Each row comes from the steps of one walk. Every step used is in the known rows, and no mark comes twice. Write the walk behind each row, first mark first.
Known rows
G V R D K J: [ -3.0   2.3 -19.6 -39.3  -0.6 -39.8  70.4 -19.6  20.9  48.3  14.6   4.3
 -20.7 -12.4 -48.2  27.1  31.7 -51.1 -52.4  12.6  25.6  32.9 -27.5]
F R J K: [  3.6   1.8 -21.0 -18.7   6.3 -60.9  76.0  13.1 -20.4  55.6  32.6   6.0
  -5.1  -4.5 -23.0  25.6  54.7 -30.0 -53.7  32.2 -13.4  45.5   2.6]
R J V G: [-15.0  15.0   8.3 -17.5  11.6 -49.7  55.6  -7.4 -12.5  53.8  56.5   1.3
   4.3 -11.0 -51.6  31.4  24.9 -80.1 -74.8   3.8 -25.6  39.3  50.5]
G V: [  1.3  24.5 -37.3 -52.1 -19.0 -48.4  58.4 -15.7  -1.9  19.4  21.1  -3.7
  -0.8  22.8 -63.4   7.9  18.2 -46.7 -57.0  13.7   9.5  14.3 -11.3]
F R J K V G: [ -4.3   4.3 -15.2  -9.4   1.2 -66.8  74.7  22.7 -10.9  69.0  33.8  18.5
 -12.9  -6.4 -27.9  31.6  57.8 -42.8 -57.5  32.5 -13.5  52.9   5.7]
F K V: [  1.6  29.3 -11.2 -44.3 -52.2 -78.3  65.6  41.6   4.7  28.4  46.5  67.6
 -13.9 -10.3 -67.8  22.8  35.4 -30.8 -50.6  43.6  27.8  32.0  27.7]
F R: [ -1.5  -3.0 -39.2 -10.0 -17.3 -61.7  46.6  21.3  -9.3  46.7  17.5  10.0
  -2.6 -10.4 -25.5  18.9  52.6 -16.0 -48.0  31.9  -3.5  35.9   0.5]
V R D: [-20.9 -11.9 -24.7 -15.1  -1.7 -47.8  40.1   8.7  13.1  70.5   3.3  14.9
 -13.4 -39.6 -27.0  34.1  32.7 -33.0 -40.4   9.4   4.5  43.9  10.5]
F R D K J V G: [  3.5  -9.5 -26.2  11.4  13.0 -59.0  52.8  13.6  14.4  60.1  38.4  12.0
 -23.7 -29.8 -24.9  41.6  62.9 -23.2 -44.0  29.1   7.3  55.0   9.9]
D K J R: [ 16.4   9.3 -15.3   6.4  49.9  -5.7  36.0 -17.8  -7.8  33.7  49.9  22.3
  -4.2 -10.4  -8.6  13.1  52.2 -23.2 -19.1  -1.6  43.8  53.2  -1.0]
D K V R: [-14.4  17.5   3.1 -11.5   0.7 -29.2  62.6   4.6  -0.3  65.6  20.0  27.2
 -27.0  -7.3 -16.4  34.4  65.3 -35.8 -17.2   2.7  36.0  65.8 -17.7]
V R F K: [-25.6   1.9   3.2 -19.9 -14.8 -41.9  54.2  28.1   3.1  76.0   9.1  26.8
  10.5 -32.7 -35.5  46.7  22.4 -40.7 -70.6  21.7  17.7  39.9  -2.4]
D K J: [ 10.9  19.1 -21.6  -1.4  38.0  -6.4  32.2 -11.1  -2.1  25.6  58.0  14.5
   1.9 -12.0  -8.0  13.4  41.4 -25.1 -27.2   1.9  36.4  47.8 -11.2]
G V R J: [-17.8   5.5 -11.6 -50.2 -12.9 -46.7  82.1 -18.1   2.5  52.7   8.5   0.8
  -6.1  -3.1 -59.7  24.2  26.7 -72.5 -72.1  14.8   3.3  25.2 -18.9]
R D K J V: [ 16.4   8.1 -21.8  -4.5  39.0 -34.0  35.2  -9.2  13.3  32.2  53.7  13.0
 -16.5 -19.5 -32.8  26.1  37.7 -14.8 -20.8   7.1  18.4  58.7  13.9]
V R J: [-27.1  -8.7   0.9 -22.1   7.2 -41.4  59.7   2.8  -6.9  76.3  12.5  15.4
   1.4 -36.6 -27.1  29.5  37.2 -61.4 -62.3  11.5  -8.9  42.4  10.5]
V R: [-22.3  -4.2 -20.2 -19.5 -15.0 -34.0  41.9   4.4   3.2  66.6  -5.3  10.0
  -5.3 -29.3 -18.8  28.8  33.4 -42.0 -51.6   6.6  10.5  29.7   3.7]
R F K J: [  4.3  23.4  -6.7 -18.4   3.6 -41.2  29.9  37.7  -4.5  30.3  57.1  40.7
  36.0 -14.8 -55.6  28.4   3.7 -23.7 -69.6  35.2  14.8  39.5   2.1]
F R D K: [  1.9 -10.9 -34.1  -0.3  11.6 -63.9  56.5  16.0   2.2  54.2  30.0  13.7
 -18.0 -19.7 -26.1  32.5  65.1  -6.1 -27.8  33.1   7.5  59.8  -2.6]
K V R D: [-12.7   9.3  -9.7 -17.7 -31.9 -66.1  47.6  29.6  13.3  71.9   0.9  43.3
 -29.1 -21.7 -48.6  27.1  47.2 -38.1 -28.0  15.8   0.2  65.1   2.2]
J K: [ 12.6  37.4 -41.9 -37.8   4.9 -25.8  47.0  -5.1 -15.5  26.6  26.5 -10.8
  -6.2  26.1  -9.3  16.7  23.1  -8.4 -31.9  -2.4  26.6  21.6  11.8]
G V R F K: [-14.4  13.0  -5.3 -52.0 -24.9 -49.2  78.2  -0.4   9.5  53.1   6.2   9.0
   0.1   0.0 -63.5  35.5  19.3 -56.7 -77.4  24.7  21.5  23.6 -26.7]
R D K V G: [ -5.3  15.5 -22.5   0.2  27.9 -53.5  36.2  12.6  12.6  56.7  48.5  30.7
 -24.8 -14.0 -45.4  35.0  45.2 -22.3 -11.3  12.2  15.4  71.2  14.7]

Write each row's walk
[  9.1   1.4 -10.8   6.2  37.7 -46.0  49.0  -6.1 -11.9  59.4  30.2  37.0
 -26.8  -8.1 -43.8  23.5  60.6 -12.3   2.4   2.1  29.9  72.1  29.1] : J R D K V
[ 13.7   7.0  -5.9  -8.9  -3.5 -18.6  23.8  -3.2   8.8  37.4  24.9   7.8
   5.6 -26.0 -25.1  19.7  18.2 -45.8 -72.1   0.2   5.3  30.7   6.5] : K J V R F
[-20.4 -11.4 -15.3  -9.6  16.3 -35.8  49.8  -0.6  13.2  76.6   8.9  13.4
 -20.6 -38.6 -19.0  42.1  44.0 -31.3 -32.1   6.2  21.5  53.8   1.0] : V R D K
[-10.3   2.0 -18.5 -41.6  -5.2 -45.1  77.5 -18.5  16.5  51.9   6.7  -0.8
 -22.8  -4.9 -52.5  33.3  33.8 -49.8 -51.2  12.6  26.0  32.4 -24.2] : G V R D K
[  2.2  40.0 -11.5 -31.7 -14.2 -34.4  60.5  17.3  -4.7  61.8   4.4   9.8
 -20.9  17.0 -18.1  34.2  35.1 -21.6 -31.1   1.4  23.3  48.3 -11.6] : J K V R F
[  3.2  12.2   7.1  -4.0   7.9 -52.2  50.3  23.0 -24.0  58.6  29.3  49.4
   7.7  -2.7 -58.9  28.8  38.9 -22.6 -34.3  18.0  25.4  58.4  24.7] : J R F K V
[ -4.6  -8.3 -20.1 -12.2   2.0 -68.4  65.6  18.6 -16.5  54.7  35.2  14.3
   4.1 -17.5 -36.1  20.2  55.6 -38.2 -58.4  36.2 -24.0  48.6   6.6] : F R J
[ -4.5   4.1   7.3 -21.1 -14.2 -39.4  62.7 -16.0  10.3  61.9   8.5 -12.3
 -32.8 -18.5 -25.5  47.4  41.8 -47.7 -49.0  -7.8  15.8  38.3  27.6] : J V R D K
[ -0.1   4.5  -5.6   4.5  32.2 -34.0  30.3   4.0 -31.8  58.3  20.0  21.0
  16.7   3.6 -45.3  19.9  31.3 -17.2 -29.7   3.3  12.6  56.9  19.6] : J R F
[-10.8 -12.6 -16.7  -5.4  21.3 -30.1  44.6  -0.5  18.2  69.2  14.8  19.1
 -18.8 -45.4 -15.2  38.2  44.0 -31.8 -36.0   7.0  21.6  53.7  -3.8] : V R D K J
[ -6.4  31.1  -3.7 -26.1  20.9 -49.2  65.0   6.4 -17.6  56.0  53.4  19.1
  -4.4   7.3 -39.5  24.5  30.5 -56.3 -50.0   9.4 -10.4  52.1  24.0] : R J K V G
[-10.6   9.0   3.6 -27.5 -35.1 -38.7  57.6 -12.2   2.5  56.4   0.2 -15.0
 -20.7 -13.3 -24.8  38.3  37.1 -56.9 -63.0  -8.1   8.5  23.7  28.7] : J V R
[ 26.3  18.4 -22.3 -14.1  -6.9 -23.5  18.9  -9.7   4.2  13.2  41.1   6.6
   3.5 -14.9 -30.4   4.2  18.2 -39.4 -60.4  -0.7   2.8  23.6  20.4] : K J V
[-14.6  30.2  -6.1   0.6  10.0 -33.8  47.0   8.9   2.1  60.7  43.5  28.7
 -20.4  -0.7 -27.4  33.0  54.1 -41.6 -21.8   3.7  30.9  62.3  -1.7] : D K V G
[  8.8  -4.5 -17.9   5.8  48.9 -38.8  42.1 -13.4 -14.1  55.3  31.4  24.3
 -18.8  -9.3 -36.8  22.0  53.7 -11.3  -2.4   2.5  30.5  63.1  33.0] : J R D K
[ -1.2  26.4   3.7 -12.1   0.7 -42.9  31.5  32.8   1.7  42.2  59.6  35.0
  28.4 -16.5 -56.8  40.5   2.9 -38.8 -82.2  27.4  13.8  36.3  15.4] : R F K J V G
[  4.6   0.8 -12.2  14.3  42.1 -48.1  42.4  -3.6  -6.2  69.7  32.0  39.6
 -28.0 -13.6 -43.9  29.9  57.5 -22.8  -3.5   2.5  30.4  70.6  35.4] : J R D K V G
[ 15.1  16.0 -23.9  -2.6  -0.8 -25.6  10.2  -6.5  12.5  28.1  48.8  11.3
   2.6 -20.2 -30.2  14.6  14.9 -53.8 -69.6  -0.5   3.3  20.8  29.7] : K J V G
[  2.9  15.0 -21.2  -7.2  24.7 -51.7  43.0  10.0   5.2  45.7  43.3  29.1
 -21.8 -10.2 -44.9  28.0  45.8 -12.1  -6.0  12.3  15.3  73.2   6.4] : R D K V
[ -9.2  11.8 -12.0 -56.6  -7.7 -41.4  89.9 -22.1   0.7  50.7   8.3  -7.5
 -12.2   5.2 -47.5  28.2  27.3 -67.5 -68.9   9.8  12.4  23.4 -21.2] : G V R J K
[-17.4   0.0   1.7 -16.5  -9.1 -35.4  45.6  27.4   7.4  69.2  13.6  32.9
  11.9 -40.0 -32.9  43.4  19.6 -41.3 -71.6  24.1  18.2  38.8  -7.8] : V R F K J
[ 24.9   8.9 -18.4 -26.2 -11.6 -52.5  46.7  15.9   3.3  18.6  58.3  63.6
  -1.5 -25.3 -48.7  13.7  29.5 -24.0 -55.9  38.3  41.3  21.2  36.3] : F K J R
[  0.0  -5.6  -6.1 -15.3  -6.9 -67.7  75.9   9.5 -15.3  55.5  30.9   1.0
  -8.2 -14.0 -36.0  28.6  57.3 -45.7 -66.7  29.9 -25.8  44.4  17.4] : F R J V
[ -5.1  11.3   6.8   1.0  11.6 -53.2  43.6  24.1 -17.6  68.7  32.9  51.2
   3.8  -7.2 -62.5  34.6  36.2 -31.3 -39.8  18.7  27.3  56.6  30.4] : J R F K V G
[ 14.7  45.7 -31.1 -36.5 -17.5 -40.2  55.6   9.8 -10.5  37.8  20.0   9.9
 -21.2  31.3 -20.8  16.9  37.4 -14.2 -21.9  -0.5  21.5  39.1   4.3] : J K V
